Each row was made from one walk, in order. Every step used is in the known rows, and no mark comes twice. Write each row's walk.
(in the rows, 128 means zero)
Known rows
T J K: [157 141 106  87 118  74 181 116 139 128 113 112 113 170 140 132 132 134
 130 128 109 152 131 157 150 108  92 115 160 110 148  98 164  94  98 148
 127 106 135 145  85  77 127 126 161  84 115 139 127 108 127 116 173 139
 135 159 145 118  39 139 125 141 117 152  84 149 133 153 139 142  75 116]
Y X J W: [149 136 202  92 162 134 193 153 167 132  99 156 189 124 171 127 112 148
 108 139 156 138 113 132 140  98  95 109 127  84 106 146 162  89 124 123
 119 107  55 136 119 118 128 203 128 137 151 183 102  65 180 111 154 121
 160 138 141 160 124 154 147 144  93 140 130 141 142 113 148 188 108 113]
G E W J: [153 128 123  95 137  81 149 103 143 144 135 176 121 112 119  98 111 103
 137 138 106  88 127 125 183 120  82 116 102  61  98  43 199  97 123 155
  91 118 107 127 101 121  97 149 142 128 153 171 149 105 106 117 145 126
 118 152 168 110  88 150 169 107  99 128  37 110 124 132 155 134  79 168]
V G E P: [147 104 139 102 139 104 185 126 135 160 139 141 165  88 129 117  93 136
 100 146 150  63 120 157 108 143 113 117 146 115 141 149 178 116 123 148
 165  63  89 139  96 106 111 142 127 131 191 167 135 115 130 104 148 106
 116 109 140 150  71 132 167 136  99 123  37 116 164 127 139 148 127 152]
A C K J X: [135 165 148  92 106  92 154 127 157 120 105  94 159 103 127 139 123 134
 101 150 167  85 151 160 133 123  98 155 150 130 121 111 140  71 117 164
 143  96 121 126 102  97  91 128 126 171 120 153 149 103 151 109  95 156
 104 134  98  51 168 106 152  79 105 161  74 140 126 146 146 165 103  89]
X Y: [154 122 149  98 138 137 188 122 152 150 103 159 111 161 123 111 115 137
 123 117 136 156 108 142 117 134 131 134 177 124 152 115 118 120 160 113
 151 137 126  82 107 103 134 161 131 116 182 171 137  94 115  89 125 116
 119 117 130 106 123 131 140 128 135 116  94 114 114 142 140 158 128 112]
K J T V: [137 142 139  68 144  73 144 114 153 137  97 102 135 201 126 133 117 174
  90 156 140 109 153 176 138 106 144  95 129 144 155  97 146  73 123 148
 118 117 116 160  93  92 173 140 148 111 157 110 180 135  98 140 185 157
 114 118 125 111 130 150 106 159  94 158  29 125 122 167 108 169 100 160]
D Y X J W E: [169 157 176 108 147 111 193 161 161 146 112 193 165 113 158 126 105 126
  74 131 152 136 125 118 115 118 106 123 140  96  95 111 160  89 130 140
 130  76  61 110 115 134 104 250 149 134 136 148 119  65 150 118 154 116
 152 144 142 129 134 127 125 165  95 124 129 135 141 120 154 202  89 130]
D Y X J T V: [129 142 178  73 163 101 158 126 160 154 112 148 185 210 163 136 125 199
  62 167 151 143 174 166 113 113 115  84 143 140 165 154 129  90 163 151
 124  98 100 135  82 106 198 187 126 113 159 139 154 111 125 144 174 131
 117 132 114 150 159 149 124 187 115 139  81 154 122 151 108 178  93 159]
K J T: [144 153 145  84 132 109 124 123 141 131 101 107 108 154 128 124  99 128
 127 141 136 109 155 166 132 134 127 120 130 124 130 132 119  81 132 151
 114 124 146 144  85 115 161 154 144 115 139 120 136 118 126 133 171 166
 122 109 149 116 155 136 120 131 126 148  65 104 131 153 122 141  82 117]
Y X J T: [125 144 181  87 158 143 154 143 158 135 121 151 153 148 166 122  97 172
 111 148 131 122 143 156 133 130 116  96 145  86 142 200  91  99 172 152
 123 137 109 127  79 125 175 201 120 121 168 134 118 113 168 132 155 146
 127 121 131 157 180 150 119 171 131 137 116 144 136 140 126 168  71 123]
X J T: [133 156 174  75 140 111 145 141 153 130 112 128 129 158 158 119 110 157
 119 134 134 113 128 145  99 123 118  88 140  89 145 210 111  87 159 154
 137 133 134 117  83 131 165 168 112 130 157 144 110 124 158 138 146 155
 144 115 147 146 157 144 114 158 139 132 106 130 142 125 128 158  62 120]
E W J T V G: [145 141 138  77 148  73 156 132 175 148 147 177 144 203 140 114  93 155
 114 163 141  88 145 158 149 138 127 144 137 113 128 108 149  69 122 118
 116  87 136 128  89  91 113 129 131 160 166 146 154 165 125 127 184 149
 120 174 122 147  73 165 158 135  95 132   4 127 153 133 109 167 126 163]
T V: [140 120 156  83 145  87 142 113 153 142 108 124 160 189 134 124 137 185
  86 143 141 131 148 152 133 109 158 117 147 134 156  95 179  84 108 131
 139 108  94 137 117  96 141 128 125 116 156 130 175 139  94 131 171 127
 123 138 120 115 115 144 119 137  88 150  66 143  99 150 121 166 122 148]
J T V G E: [112 131 147  51 133  88 152 176 145 182 149 139 173 163 119 117 113 169
 107 150 143  61 136 179 116 119 138 125 124 107 150 151 147  91 148 129
 130  68 124 142  95 105 126 149 130 128 189 147 161 170 144 144 193 118
 112 122 134 175  98 133 139 150 118 149  51 108 164 133 104 136 141 157]
C K: [147 119 144 128 126 102 144 106 152 134 117 108 165 125 135 116 140 160
 117 135 120 116 159 142 107 138 134 148 159 120 123 108 112 104 115 125
 141 111 104 116 128  88  79 122 115 140 118 137 117 100 149 110 137 143
 146 119 117  97 140 124 163  89 111 154  93 129 117 146 130 131 109 169]
C K J T V: [137 133 145  80 138  65 138 108 164 149 101  96 160 196 131 127 120 184
  89 163 132 111 170 176 127 116 126 102 140 153 150  81 131  68 124 144
 115 117 111 142 104  82 141 126 144 118 142 106 165 128 114 148 178 168
 109 111 113 108 134 156 127 132  99 164  27 129 124 171 109 155  97 173]
A C K J T: [132 158 130 105 128  94 148  97 159 154  97  98 129 125 131 132 108 135
 116 137 144  96 173 169 120 127 113 127 139 141 118 166  88  78 129 141
 116 124 140 159  98 100 119 137 145 123 116 117 117 115 153 131 158 191
 135 109 122  87 150 137 140 109 131 168  75 110 142 162 122 158  87 144]
W J T V G E: [115 136 128  62 133  75 148 161 150 173 153 144 163 147 125 122 116 159
 106 151 145  64 141 162 136 118 118 139 110 100 143 127 157  83 145 131
 118  70 112 150  94 113 121 149 143 121 194 149 171 169 122 143 184 125
  99 142 133 167  77 140 131 147 112 139  15 101 151 131 113 137 129 171]
T J W E P: [200 134 132 116 154  61 215 101 167 146 112 158 110  88 138 125  70 121
  87 137 127 113 103 117 134 141 136  75 156 115  98  83 219  96  87 171
 153  87  59 143 108 104  87 176 158 150 156 140 132  78 108 109 129 124
 138 141 148  95  57 134 129 143  70 113  40 136 161 151 165 199  71 134]
D Y X J: [129 139 201 113 153 159 169 151 158 129 110 157 183 147 174 134 142 159
  88 158 152 151 143 146 105 123  63 117 156 112 139 170 131 129 138 156
 130  80  89 114  99 121 185 208 123  91 153 188 118  70 161 111 153 108
 146 122 111 147 169 145 140 163 110 132 147 144 108 132 134 168 111 150]
K J X Y D: [145 135 182  76 132 106 173 131 161 101  83 153 119 161 123 133 104 134
 115 145 162 123 113 175  91 135 157 111 184 163 147 100 131 131 164 139
 177 115 117 109  80  93  85 179 160 160 186 178 138  96  94  83 111 140
  53 152 129  97 135 100 157 110 125 112  61 120 134 178 153 177 114  77]
T V G E: [121 124 158  57 130  89 166 175 144 179 147 129 185 152 113 124 130 169
  96 144 154  63 127 168 129 112 121 140 132 115 146 132 172  93 136 120
 142  57 112 141 112  99 107 137 128 114 185 156 166 165 146 126 197 103
 116 128 137 166  88 142 146 144  96 151  54 107 156 132 111 135 159 154]
W E G: [166 132 110 105 116  88 156 160 133 101 124 157 116 133 134 125  96 161
 122 144 105 126 118 129 132  97 155 110 131  93 102 127 189  88 152 113
 149  93 137 122 134 133 102 169 130 121 165 102 155  97 131 123 138 123
 129 128 128  89 180 124 120 137 109 130  84 120 118 130 126 174 105 114]
K J W: [171 136 162 101 130 102 174 135 155 114  87 105 148 128 127 135 108 107
 114 123 163 117 125 131 148  99  94 135 117 113  94  81 180  65  79 125
 118 105  97 158 126 101 108 160 158 125 125 163 133  77 151 117 167 141
 148 121 158 113  90 141 150 106  93 151  79 101 133 128 143 171 106 110]
K J: [156 139 142 106 120 118 151 117 146 108  89  97 125 140 133 130 124 112
 108 141 146 103 135 167 148 119  99 134 140 125 119  64 165  95 100 146
 121 104 119 151 115 109 143 134 155 103 128 134 154  97 116 110 166 142
 118 103 144  99 130 139 132 108  98 141  68 101 113 156 139 155 116 130]
W J T V: [143 142 132  86 151  57 121 101 154 142 122 133 138 196 132 125 112 176
  95 152 129 130 152 151 157 123 143 102 121 125 142  95 156  75 137 154
 112 113  93 151  84 102 134 137 135 127 166 120 173 138  71 154 157 160
 110 149 130 116 101 152 105 151 118 138  24 131 108 152 120 156  76 151]
X J T V G E: [115 136 168  38 135  91 160 184 151 184 148 127 176 162 142 126 122 170
  92 145 155  65 127 181 100 106 109 114 125  95 154 165 142  77 151 131
 133  69 116 148  97 107 149 153 129 110 196 153 148 180 176 139 197 116
 120 116 132 185 103 144 136 167 108 148  47 117 167 124 108 148 137 171]
A C K J W: [164 145 148 119 132  92 192 116 165 135  80 113 153 100 130 138 118 109
 105 124 173  97 147 135 137 104  85 141 129 133  83 107 153  64  81 107
 117 103  89 153 138  92  76 151 161 139  97 162 115  74 185 113 166 162
 166 121 128  86  97 134 160  84  95 175  80 101 144 129 138 179 116 128]
A C K: [134 129 130 130 131  97 162  94 172 169 104 124 166  95 123 132 129 148
  96 118 149 110 167 141 114 131 129 140 162 138 107 182 111 100 122 115
 150 101 111 129 129  91  65 124 119 139 105 144 115 112 176 119 121 161
 166 134 101  82 140 117 165  80 122 174 109 129 126 139 134 145 111 148]
V G E W J: [151 132 129  95 128  87 153 122 149 145 149 183 127 116 126 101 108  97
 139 144 117  70 131 131 182 125  71 146 108  61  97  51 188  95 121 140
  91  94 116 129  94 113  89 141 143 123 160 171 150 119 127 113 158 129
 120 159 162 123  69 151 173 103 102 119  24 109 137 124 145 139 103 160]
V T J W E P: [193 136 121 112 142  42 210  99 172 147 126 171 119  85 142 124  75 129
  87 130 122 106 106 125 141 152 120  81 155 128 115  92 220  91  78 172
 151  95  56 164 118 110  93 178 156 172 147 116 122  80 114 114 129 137
 139 139 145 102  45 125 125 147  67 113  35 123 172 152 153 209  75 134]
P E: [165 116 177  91 146 145  95 124 128 132 118 122 102 165 127 120 104 120
 110  78 132 136 139 146 132 140 117 105 108 134 135  95 168  91 139 152
 128 117 108 139 115 129 104 142 113 122 152 145 132 121 131 106 102 120
 165 129 143 153 138 137 125 148 117 161 103  87 113 154 130 136 123 123]

Which walk is each row?
[125 139 174  63 171 107 147 136 167 144 116 151 169 199 161 129 118 206
  80 168 139 136 153 172 139 109 144  70 139 116 161 138 133  80 150 151
 112 121  83 143  91 105 190 171 126 117 180 131 151 127 125 144 162 148
 117 139 109 143 154 156 111 187  96 146  71 153 131 156 111 180  93 153]  Y X J T V
[165 148 142  69 133  57 186 133 173 152 119 123 147 146 143 149 108 145
 116 123 149 138 122 118 145 123 101 110 152 113 134  91 178  74  63 128
 134 113  77 175 130 106 112 158 165 143 122 136 108  98 160 134 169 145
 151 125 133 139  36 135 137 118  99 136  74 105 157 145 139 175  98 118]  V T J W
[176 149 169  84 139  63 199 137 164 134 111 103 142 141 139 139 103 136
 116 130 148 146 114 113 153 111 116 103 141  98 117  92 182  80  83 133
 136  97  87 139 115 107 120 153 160 140 131 164 119  87 152 130 167 122
 164 136 150 134  49 143 135 123  99 139  92 121 150 137 144 173  92 112]  T J W
[179 133 144 101 149 106 115  89 149 124 128 177  89 146 131  95  95  92
 135 122 109 114 139 123 186 137  80 105  96  84  98  12 190  96 119 156
  85 125 111 125 100 120  82 146 132 124 146 166 137 100 104 108 104 137
 150 165 159 108  95 157 155 121 106 138  40  97 105 139 152 145  95 163]  P E W J
[143 147 159  90 110 101 149 133 145 104 114  81 161 128 133 132 124 131
 114 161 140  91 136 160 131 126  97 161 150 112 121  62 144  82 116 169
 140 104 114 119 106  98 103 130 123 161 128 152 156  98 133 107  96 139
  88 124 113  60 160 119 153  79 103 144  68 138 125 150 148 149 100 102]  C K J X
[147 117 166  92 142 118 174 131 157 116  93 174 120 159 120 125 112 151
 122 126 148 145 118 161  86 135 167 100 194 177 151 127 121 150 172 113
 175 112 111 105  93 101  79 185 151 136 194 177 122  99  93  89 130 139
  87 144 135 130 119 106 156 121 137 112  87 112 113 176 142 165 118  99]  X Y D
[142 139 175  65 144  91 195 136 167 119 101 157 117 171 127 128 107 158
 126 148 146 151 108 164 102 136 157  94 193 153 165 111 141 139 170 148
 193 109 117 102  75  96  92 171 160 164 193 179 117 103  99  98  94 131
  71 161 123 115 105 103 156 123 136 105  74 130 140 186 160 178 103  86]  T J X Y D
[181 124 122 129 145  91 169 101 153 138 115 164 112  88 138 112  94 128
  88 130 119  97 115 132 122 153 154  98 157 125 111 106 193 116 112 171
 161  91  81 130  98 114  97 170 126 145 164 125 151  89  88 102 112 128
 130 149 142  88 110 128 125 147  78 104  55 141 134 149 155 179  73 140]  W E P
[139 142 131 123 121  92 172 103 171 149  90  99 150  96 129 140 136 121
  96 133 160  90 157 166 131 118  90 142 145 152 102 117 143  87  98 130
 117 103 128 155 124  80  99 114 149 113 103 140 133 102 157 110 157 163
 147 103 106  66 141 132 155  74  95 179  66 109 130 161 135 153 122 156]  A C K J
[175 138 130  89 127  86 185 183 148  93 111 166 141 130 158 133  95 155
 107 139 119 115 100 121 118  74 128  88 115  61  89 125 192  64 139 104
 144  94 110 130 142 132 110 190 135 119 170 127 133  85 173 126 151 116
 163 134 133 104 152 136 119 141 102 136  84 125 137  94 131 198  92 116]  X J W E G
[148 142 137  97 129 100 134 116 147 134  99  97 127 144 136 127 107 143
 118 149 126 105 162 172 114 138 111 129 146 134 123 127  96  85 134 148
 110 131 131 141  91  97 128 140 143 119 124 114 122 106 138 137 156 180
 129  96 124  99 153 140 138 106 128 155  55 108 136 160 117 136  81 152]  C K J T
[161  96 137 108 140 104 160 105 125 154 120 127 155  86 119 114 112 131
  93 137 125  68 125 147 120 130 122  87 136 113 141 124 185 125 116 161
 165  89  89 140  98 106 138 152 122 114 184 166 142 104 119 102 140 108
 106 102 151 131 104 131 158 140 109 130  62 125 154 135 143 142  91 141]  G E P
[178 165 154  97 130  78 186 155 170 133 118 166 135 107 148 114 105 117
  92 111 142 115  97 117 124 104 124  97 134  67  92 108 178  63 122 136
 129  99  61 120 123 121  86 208 138 150 151 141 123  97 148 120 151 125
 157 148 150 117 107 130 105 155  78 129 107 132 143 115 158 200  79 132]  X J W E
[147 163 169  56 122  71 174 143 156 119 137  98 125 146 129 135 111 150
 116 148 137 144 111 139 151 134 119 110 162  95 153 101 168  87 110 184
 158  95 122 111  77 112 122 131 126 167 152 147 144 125 128 138  96 119
 102 143 129 103 119 119 119 114 117 122  81 150 140 154 150 156  80  83]  T J X
[135 131 150  67 151  81 130 118 151 144 114 122 150 200 131 121 110 190
  88 141 136 136 158 157 133 115 170  99 134 138 160 126 133  71 141 137
 136 119 106 138  92 105 152 144 123 143 170 108 174 139 103 152 163 144
 120 134 127 134 128 147 118 159 112 152  58 137 119 158 108 152  94 138]  J T V
[145 131 178  74 136 109 170 136 155 108 101 168 127 161 125 126 107 150
 124 138 161 136 113 164  86 142 173 110 197 156 162 124 124 145 181 132
 191 110 119  90  80 104  78 187 135 173 196 183 135 101  96  86 102 135
  67 158 130 111 128  95 159 112 146 105  84 127 129 168 161 176 106  63]  J X Y D
[153 152 126  98 144  86 132  98 146 127 121 174 103 151 129 104  84 123
 142 143 101 109 154 130 169 137 120 111 124  76 114 103 130  89 142 158
  94 145 131 121  72 126 122 153 134 155 141 131 131 114 106 139 152 165
 123 152 152 118 118 153 151 118 140 124  50 118 134 132 141 147  47 145]  E W J T
[169 148 113  86 117  43 195 160 150 105 124 161 131 146 147 142  87 162
 116 141 105 122 113 119 148  94 137  91 136  88 100 102 216  68 111 105
 140  99 113 164 142 119 105 176 158 130 147  97 129  98 154 134 151 133
 141 124 125  98 120 127 114 139 105 134  57 108 146 125 124 194 105 118]  V T J W E G
[148 130 141 122 114 100 149 113 153 131  89  77 150 122 129 123 135 130
 109 150 129  94 145 163 123 127  81 144 149 145 112  56 146  88  92 138
 110 105 126 142 123  73 105 117 148 103 113 128 139  86 141 107 153 161
 137 100 125  76 143 137 156  77  90 155  63 109 114 167 130 147 117 168]  C K J
[137 136 128  64 157  52 138 102 152 158 125 152 134 180 124 114 108 164
 107 156 118  97 156 146 158 102 129  79 104  98 148  66 159  72 148 157
 100 121 104 147  86 107 135 146 136 130 165 122 172 140  95 154 173 146
  98 147 140 125 101 156 135 148 111 145  10 127 131 155 122 150  74 171]  G E W J T V
[165 151 162  76 138 105 127 108 142 111 134 161 109 135 128 112  89 108
 129 126 124 109 132 133 180 138  82 133 109  73 114  35 185  80 138 191
 119 117 106 104  82 127  83 144 101 188 152 167 152 109 113 103  64 125
 100 169 140  96 123 133 155 111 105 119  65 131 116 129 163 147  76  99]  P E W J X
[129 117 186 132 154 171 157 118 138 145 121 167 186 135 147 138 130 146
  99 155 140 177 185 138 140 147 117 170 161 148 129 136 117 142 147 137
 131  71  96 123  86 131 155 212 128 108 137 159 142  53 112 107 153 103
 122 138 116 137 157 118 161 148 128 126 156 135 103 144 122 136 131 141]  D Y X
[163 131  90 117 124  95 160  83 135 116 119 181  96 158 137 102 120  95
 154 124  93 109 147 136 191 106  59 148 121  87 105  59 162  88 102 142
  86 127 125 129  84  85  91 130 139 110 113 156 136  86 105  98 151 148
 120 190 163  88  45 153 157 123 114 141  70 141 110 121 146 132  53 126]  E W J K
[157 152 148  83 125  97 142 106 140 109 127 161 120 131 130 110 104 120
 136 149 127 101 127 116 187 127  90 147 123  68 120  54 175  79 122 172
 130 117 108 104  83 125  94 144 110 190 146 169 158  99 106 116  86 129
  88 170 147  77 113 127 161  92 113 108  63 149 114 124 167 155  65  98]  E W J X
[144 139 173  87 131 122 181 138 152 139 111 157 117 153 128 116 105 137
 116 133 148 139 103 149 116 141 120 138 171 116 164 112 130 108 166 138
 165 129 110  67  88  99 113 159 111 161 182 177 148 108 107  81  82 113
  88 131 116  94 138 109 138 125 148 102  98 138 124 137 155 160 113  63]  J X Y
[143 133 161  76 132 106 183 132 143 152 119 182 109 131 114 105 100 106
 131 136 125 119  97 140 151 132  80 127 150  78 137  52 150 104 171 160
 125 137 126  76  81 109 101 167 132 143 187 191 154 101 111  91  86 109
  70 142 132  87 115 120 160 117 144  92  61 134 134 129 163 170 103 103]  G E W J X Y
[141 158 153  64 123  78 202 133 170 153 119 152 112 160 129 135 107 159
 124 143 138 161  97 151 128 145 109 125 191 116 174  96 148 105 141 156
 157 134 123 106  89  96 141 155 146 154 176 153 140 115 119 103  86 128
  77 117  97  94 102 107 126 117 148  96  69 129 143 167 143 185 116  81]  V T J X Y
[183 151 139 101 130  75 167 140 153 137 121 178 124 111 127 110  91 117
 111 102 137 119 114 112 143 118 154 135 129  98  89  87 183  76 108 131
 134  90  77 117 123 127  57 200 135 156 137 121 134  96 117 122 149 128
 151 155 164 106 100 125 119 136  78 126 110 122 132 130 157 175  84 111]  J W E
[154 144 151  93 138 104 193 117 154 136 113 193 106 155 122 104  96 109
 134 145 137 142 106 131 149 141  89 145 155  84 133  48 153 104 156 152
 138 149 124  69  82 105  97 154 119 163 175 191 149  98 100  87  77 119
  76 151 126  78 117 129 157 113 137  91  53 137 119 137 167 176  92  89]  E W J X Y
[144 147 151  67 124  86 146 117 135 117 138 159 135 107 126 106 106 111
 136 147 122  75 128 127 179 119  88 137 112  63 119  52 186  90 141 183
 125 113 111 115  78 132  99 155 115 174 153 163 165 114 114 118  89 124
  77 163 151  91 121 124 165  99 117 121  64 145 128 125 163 140  65 100]  G E W J X
[186 143 124  92 127  55 199 173 145 109 123 148 123 144 148 134  82 151
 120 147 108 145 105 126 141  88 140  87 132  77  86  99 209  73 123 112
 147  91 120 145 134 121  99 179 159 130 153 118 135  90 156 135 150 123
 153 136 134  92 131 129 111 138 109 129  71 120 139 119 128 189  90 114]  T J W E G
[115 145 176  63 155 108 164 168 176 161 145 166 179 196 168 120 106 201
  93 173 157 108 145 181 127 132 137 140 158 113 149 188 137  88 144 121
 116  82 106 132  92  91 149 161 129 139 178 151 152 155 156 135 190 140
 122 157  99 179 113 162 131 172  87 137  58 140 151 137  98 182 157 145]  Y X J T V G
[148 129 170  83 141  94 153 126 148 108  98 188 122 161 122 129 109 134
 124 142 146 138 108 166 109 144 151 118 185 147 149 102 136 141 178 144
 176 109 105 103  76 113  68 178 149 175 202 183 128  97  74  92  84 140
  65 169 132  97 113  99 148 103 139  96  65 123 122 171 168 177  94  71]  W J X Y D
